Known rows, with every step that occurs
bemef/pirupa/komim/zorif/pamibas/faro: [  3   8  -8  -9 -12   4  15  14   4  -2 -21 -12 -36  14 -14   4 -21 -23
 -14  -7  -4  -9  18  21 -18  -5   6   1  14   0  -4   2  -5  -7]
faro/komim/zorif/pamibas/kedimi: [ -2  11  -8 -12  -8   4  17  12  -7   7 -25  -6 -18  13 -15  -5 -21 -21
 -12  -1  -7   3  12  17 -15  -9   9 -11  14  -2   6  12 -16  -3]
mipog/makif/komim: [-11  -9   1  -2  -7 -11  -5   3 -11  -4   2 -10  15   5  -9   4  -8 -14
  -5  -3 -10  -3  -7   1 -14  -1   2  -4 -10   2  -6   4  -4 -17]
pamibas/faro/komim: [ 14  -2   4 -11 -11  -5   6   7  -4   0 -24  -5  -7   5  -2  -2  -7  -7
 -12   3  -4 -12   5  16 -13  -4  12   8   8  -8  -5  10  -7  -7]
rulat/kedimi/pamibas/faro/komim: [ 37   2   7  -8 -16  -2  15  12 -13  11 -39   4 -21   7   4 -16  -9 -11
 -11   7  -9  -5   2  15 -11 -13   9  11  11 -14   6   4   1  -7]
pirupa/komim/rulat/kedimi/pamibas: [  4  -2  -4   2 -12  10  10   8  -5   3 -14   8   2   0  -1 -14  -7 -13
  -7   6 -24   7  -4  -7 -11 -15   5  -4  15  -6  15  -2 -10  -8]
komim/rulat: [-20  -3  -4   1  -3  15  -1   1  -3  -3   6  -5   6   2  -4  -4  -9  -2
  -3  -3 -13   4   4  -4 -14  -2   5  -8  11  -4   1   4  -9  -6]
mipog/makif/komim/pirupa/teto: [-22 -11   1  -2  -6   1   9  18 -21   3 -12 -22  12   8  -9   3  -7 -23
   5  -3   6   2  -8  11 -13 -12   4  -8  -5   6 -12  11 -13 -11]
zorif/pamibas/kedimi: [  6  13 -11  -7  -5   6   9   7   4   7 -19  -6 -14   9  -4 -10 -17  -8
 -10  -8   1   0   6   1 -15  -5   8 -11   8  -4   9   8  -6  -2]
rulat/kedimi/pamibas: [ 19   6   0   1  -5   8   3   6 -11   9 -17   4 -11   3   2 -17  -9  -1
  -4   1  -9   5   0   1  -9  -8   3   6   7  -8   4  -4  11  -9]
pamibas/faro: [ 11  -1   4  -7  -5   1   1   4  -1   2 -11  -6 -11   6   0  -7 -10  -3
 -10  -6   1  -9   4  10 -10  -4  11   6  10  -6  -4   8   3  -8]
makif/komim/rulat/kedimi/pamibas/zorif: [-20  -2   1  -1  -5  13  13  20 -19  11   3   4   5   3  -4 -27 -16 -14
 -10   0 -21  12  -6  -7  -9 -12   0  -5   9  -2  21   3  -8 -13]
bemef/pirupa/teto: [  3  -2  -9   3  -1  15  12   8  -3   7 -20 -14  -6   3  -3  -1  -7  -8
  -2   0   8  -4   8  10 -20  -7   9   1   3  -5 -25  -5  -1  -2]
mipog/makif: [ -2  -3   2  -3  -2  -5 -10  -2 -11  -4  -3  -7   3   3  -6   6 -13  -8
   1  -2  -4   2   5   0 -13  -2   1   0  -1   0  -8   6   4 -13]
zorif/pamibas/faro/komim/makif: [ 13   1   1  -9 -19  -6   8  11  -3  -2 -32 -11 -16   6  -8   6 -13 -27
  -8  -1 -11 -16  12  24 -19  -2   8  -5   2   0  -4  17 -17  -5]
makif/komim: [-14  -8  -5  -2  -4   1   0   4  -2  -1   3  -7  14   5  -7  -7  -2  -5
 -10  -4 -11  -7  -8   4 -10  -1   3  -3  -4  -1  -4  -1  -9 -11]
pamibas/zorif: [-14   0   1  -5   6   4  -1   8  -6   0  -2  -2  -2  -2  -6  -8 -15  -4
  -4  -1  -6   4   8  -1  -7  -2   3   2   8  -2   1   5   5  -8]
bemef/pirupa: [ -3   1  -6   1  -2  11   0   0  -5   2 -10  -9 -10   7  -6  -3 -10   0
  -4  -1  -2  -6  12   5 -17   2   3   6   2  -9 -15  -7   9  -6]
rulat/kedimi/pamibas/faro: [ 31   5   7  -5  -8   3  11  11 -11  13 -19   3 -22   7   5 -22 -12  -6
 -10  -1  -3  -2  -1   6 -10 -12   9  11  11 -12   7   3  13  -8]
rulat/komim: [  0  -1  -6   2  -7   3  -6   6  -4  -7  -8   3   6   0  -4  -2   0  -5
  -6   2 -10  -5   0  -2 -13  -6   7   3  -2  -5  -6   4  -3  -8]
kedimi/rulat/komim/zorif/pamibas: [ -2   9 -13   0  -5  13 -10  10   1   1  10   4 -11   5  -9   4  -5 -20
  -7  -5 -18   4  11   9  -8  -6   2  -6   6   2   4  -2 -16 -12]
rulat/komim/makif: [ -7  -5  -2   6 -11  -4  -9   6 -14  -9  -5   0  14   2  -9   2  -4 -17
  -5   6 -15 -10   3   0 -16  -7  11  -2  -6  -3  -8  11  -8  -9]
bemef/pirupa/komim/zorif/pamibas: [-12   8 -14  -4  -9   8  11  11   4  -5 -16  -8 -25  10 -17   7 -16 -21
  -8  -3 -11  -2  17  13 -18  -3   1  -5  10   3  -8  -5  -4  -8]
zorif/pamibas/kedimi/rulat/komim/faro: [ 20  12  -8  -5 -12   8  -2  11   0  13  -3  -2 -13  10  -2 -14 -12 -13
 -15 -12  -8   0  11   2 -14 -17   6  -5   8 -17  18   8  -9  -9]
makif/mipog: [ -4  -5   3   5   1   5  -6  -3  -9  -4  -6  -8   8   7  -5 -13  -5   8
   0   2 -14   1  -8  -2 -13  -1   8   5   7  -7  -2   5   8 -12]
pirupa/teto: [  1   0  -5  -1   0  10   7   7   0   3 -14  -9   7  -2   0   0  -1  -6
  -3  -2   5  -4   0   6 -14  -7  11  -2   4  -2 -15   3  -4  -3]
pirupa/komim: [ -4  -7  -6  -1  -6  -2  -1   0   6  -6 -10   0   6  -2  -6   4  -2  -6
  -7   2 -13  -7  -1  -1 -10  -6   7   0   6  -2  -3   0  -6 -10]
komim/rulat/kedimi/pamibas/zorif: [ -9   6   0  -1  -1  16  11  15 -17  10  -4   7  -7   0  -2 -26 -19  -9
  -2   1 -15  16   6  -7 -10 -11   1  -1  18  -4  19   4   3  -8]
rulat/kedimi: [  7  -2  -2   0   1  11   9   7  -7   5  -8   1  -1   9  -2 -15 -12   0
  -7   2  -1   2  -5   0 -10  -5   4   2   6  -8   2   3  14  -7]
pamibas/faro/komim/pirupa/teto: [  4  -8   3 -10 -10   8  21  22 -13   7 -40 -17 -11   7  -2  -3  -4 -18
  -4   4  11  -9   0  24 -13 -14  14   3  11  -3 -13  15 -13   0]
faro/komim/zorif/pamibas/kedimi/rulat: [  7   8 -12 -11  -6  10   6   9  -3  14  -6  -2 -13  14 -10  -5 -15 -22
 -15  -1 -14   4  16  18  -9  -8   8 -14  17  -5  14   5 -21  -6]

Rows
[ -3  -7  -1  -2 -11  -5  -1   3 -14  -6 -20  -7  12   3  -9   6  -8 -17
  -4   8 -17 -11   6  12 -16  -2   9  -2  -2  -2 -10  11 -11  -7]  faro/komim/makif
[-11  -1   0  -7  -5   5   2   6 -13  -4 -13  -5  -4   7 -13   2  -9 -13
  -9   3 -12   0   8  19 -12  -2   5   1   9  -4  -7   7  -9  -7]  faro/komim/zorif
[ -6   2   0  -5  -8  11  14  16 -19  10 -20   7  -4  -1  -1 -20 -16 -15
  -5   9 -22  13   7   1 -11 -12   2  -1  16  -7  19   6  -8  -7]  faro/komim/rulat/kedimi/pamibas/zorif
[ -8 -11   0   2  -8  -8  -4   0  -4  -9  -7  -5  15   0 -11   6  -7 -18
  -5   5 -19 -12   4   3 -13  -5  12  -5   2   1  -5   8 -10  -9]  pirupa/komim/makif
[ 11  -1  -7  -2   5   9  -6  -2  -5  18  13   0   3   9  -1 -14 -11  -2
 -13  -3  -6   1  10  -3  -6  -8  14  -6  14 -13  11   1  -1  -9]  pamibas/kedimi/rulat
[ 17   3   5  -2 -12  13  14  13 -11  12 -11   3 -17   8   5 -22 -14  -7
  -7  -1 -10   5  -1   1 -13 -13   9   2  18 -11  15   5   2  -7]  komim/rulat/kedimi/pamibas/faro
[-15  -5  -3  -3  -8  10   5   2  -4  -4  -9  -3   9   1  -5  -1  -4  -8
  -4   5 -18   2   5   5 -17  -4   5  -7  10  -5  -2   5 -22  -5]  faro/komim/rulat
[  4  12 -10  -7   3  13   0   7  -3  15   9  -3 -17  14  -8 -10 -19 -17
 -13 -10  -8   7  16  10  -8  -7   9 -15  18  -4  14   4 -10  -8]  komim/zorif/pamibas/kedimi/rulat
[ -5   8   0  -5   0   0  -6   4 -11   5 -11   2 -11  -7  -3 -10 -12  -7
   0  -2 -12   4  12   1  -7  -6   5   7   9  -3   4   0   3  -9]  kedimi/pamibas/zorif
[-24 -14   5  -3  -7  -2  -2  12 -21   0  -1 -17   6  13 -13   0 -11 -14
   2  -2  -6   1  -8   7 -10  -3  -1  -4  -5   5  -3   9  -6 -16]  mipog/makif/komim/pirupa
[ -5  -5  -1   3  -1  21  13   8  -8   4   4   1   6   9  -2 -15 -14  -2
  -7   1  -8   8  -4  -5 -13  -6   2  -6  12  -6   8   4   2  -6]  komim/rulat/kedimi
[  5   5  -1 -11 -11  -1  10  15   6  -5 -15  -6 -24   7 -11   5 -15 -22
 -13  -8  -7  -6   7  18 -10  -7   8  -2  16   4   4  10 -11  -8]  pirupa/komim/zorif/pamibas/faro
[ 25   7   8 -10 -14   0  18  18 -20  12 -30   2 -27  13  -5 -16 -17 -18
 -16   5 -10   0   3  23 -10 -13   8  11  15 -10   7   6   1  -7]  rulat/kedimi/pamibas/faro/komim/zorif
[ 12  -2  -9   1  -2   5  -8   4  -5  13  10   8   9   8  -1 -13  -6  -8
 -16   2 -11  -2   7  -7  -7 -13  16  -5   8 -11  10   3  -7 -10]  pamibas/kedimi/rulat/komim
[-12  -4  -7  -2  -4   4   5   7  -6  -3  -9  -7 -10  10 -16   2 -13 -15
 -11   2 -11  -4  14  10 -14  -3   6   3  10  -4 -12  -6   0 -10]  bemef/pirupa/komim/zorif
[  3   0   4  -1 -12   2  -5  11  -6  -5 -10  -5  -1   3  -3  -4  -5  -4
 -10  -7  -6  -6  -1   1 -17 -11   2   9   0 -15  -5   8   3 -10]  rulat/komim/faro
[  7   7   2  -4   0   6   7  13 -16  11 -15   6 -13  -1   0 -24 -19  -7
  -6   3  -9  10   5  -2  -6 -10   0   6  10  -6  11   0  14  -8]  rulat/kedimi/pamibas/zorif
[-11  13  -7  -6  -3  10   5   9   0  -3  -6  -7 -20   9 -12   2 -13 -13
  -3  -9  -6   3   9  14 -12   0   0  -7   9   4  -1   3  -6  -7]  komim/zorif/pamibas
[  1   1  -6   0   0   7  -8   9 -13  10  16   6   6  14  -9 -12 -12 -16
 -19   0 -12   3  10   2  -6 -14  15  -6  14 -10  12   5  -7 -11]  pamibas/kedimi/rulat/komim/zorif
[  6   0  -3   0 -14  12  15   9 -14   8 -24   4  -1   4   0 -13  -7 -11
  -4   8 -21   6   0   4 -15  -9   2  -2  12  -9  10   0 -11  -6]  faro/komim/rulat/kedimi/pamibas
[  6  11  -2  -7 -13   4   7  18  -2  -5 -13  -3 -25   9 -10   1 -13 -21
 -13  -7  -5  -4   7  15 -14  -8   7   1   7   2   1  13  -9  -8]  rulat/komim/zorif/pamibas/faro
[ 13  10  -2 -10  -9   2   7   9   8   1 -17  -8 -28   5  -1   0 -12  -9
  -7 -11   2  -7   7  13 -14  -2   7  -1   7  -1   1   7  -2  -6]  zorif/pamibas/faro
[ 16   8  -4 -13 -16  -2  14  10   7   0 -34  -7 -24   3  -1   3 -10 -14
  -8  -3  -3 -10   9  19 -15  -3   5  -1   6  -4   0   9 -13  -4]  zorif/pamibas/faro/komim
[ -2  -4  -7   0  -4  15  -6  13 -16  14   2  -1   2  14  -4 -16 -10 -10
 -10   4  -6   3   4  -2  -5 -15  14  -4  12  -8  14   9  -7  -8]  pamibas/kedimi/rulat/komim/pirupa
[-11  -7  -2  -6  -8   9   7  11 -12   1 -27 -12  -7   8  -7  -3  -4  -5
   0   6  -5   0   3  16 -10  -5   4   3   9  -3  -5   7  -8  -3]  faro/komim/pirupa
[-21   4 -10  -6  -6   6   7  14   1  -2   1 -11  -8  10 -16   0 -10 -19
 -10 -11 -11   1  -2  15 -11   0   0 -10   2   8   1   2 -17 -12]  makif/komim/zorif/pamibas
[ -2 -11  -1  14  -7   0 -24   3 -21  -3  12  -1  26   6  -6  -8   1 -10
  -3   9 -31  -3  -1  -2 -12  -8  13   1   0  -8   3   7  -4 -18]  kedimi/rulat/komim/makif/mipog
[ 11   8  -5  -7  -9   7  -4  16   0   3   4   2 -22   8  -7   0 -10 -23
 -14  -7 -11  -3  14  18  -7  -9  10  -1  11  -2   8   5 -13 -11]  kedimi/rulat/komim/zorif/pamibas/faro
[ 12   7 -13   3 -11   3  -6   9  -7   7   0   1   4   8  -8  -5 -11 -27
 -12   0 -18  -6  15   2 -14 -12  14 -16   1  -3  13  11 -18  -8]  zorif/pamibas/kedimi/rulat/komim/makif
[ -7   4   3 -12 -13 -11   8  16 -10  -2  -2 -15 -17  14 -16   5 -21 -31
 -10 -13  -4  -1   0  21 -14  -3   0  -6  -1   7   2  14 -10 -15]  mipog/makif/komim/zorif/pamibas/faro
[-20  -9  -6   0  -8   7   1   1   3  -7   2   0  12   0  -6   1  -6  -9
  -6   2 -20   0   2  -5 -13  -6   7  -8  14   0   3   3 -17  -7]  pirupa/komim/rulat
[ 23   0   7 -10 -17   6  17  22 -22  15 -46  -4 -28  13   1 -18 -12 -13
  -6   8  -3   0   0  21  -8 -15   8  10  15 -11   9   9   2  -5]  rulat/kedimi/pamibas/faro/komim/pirupa
[ -7  -5   5  -5  -9   1   3   8  -5  -1   0 -14   3   8  -6 -12  -5  -4
 -13 -13  -6  -7 -10   9 -14  -7   1   4  -1 -12  -2   4  -2 -13]  makif/komim/faro
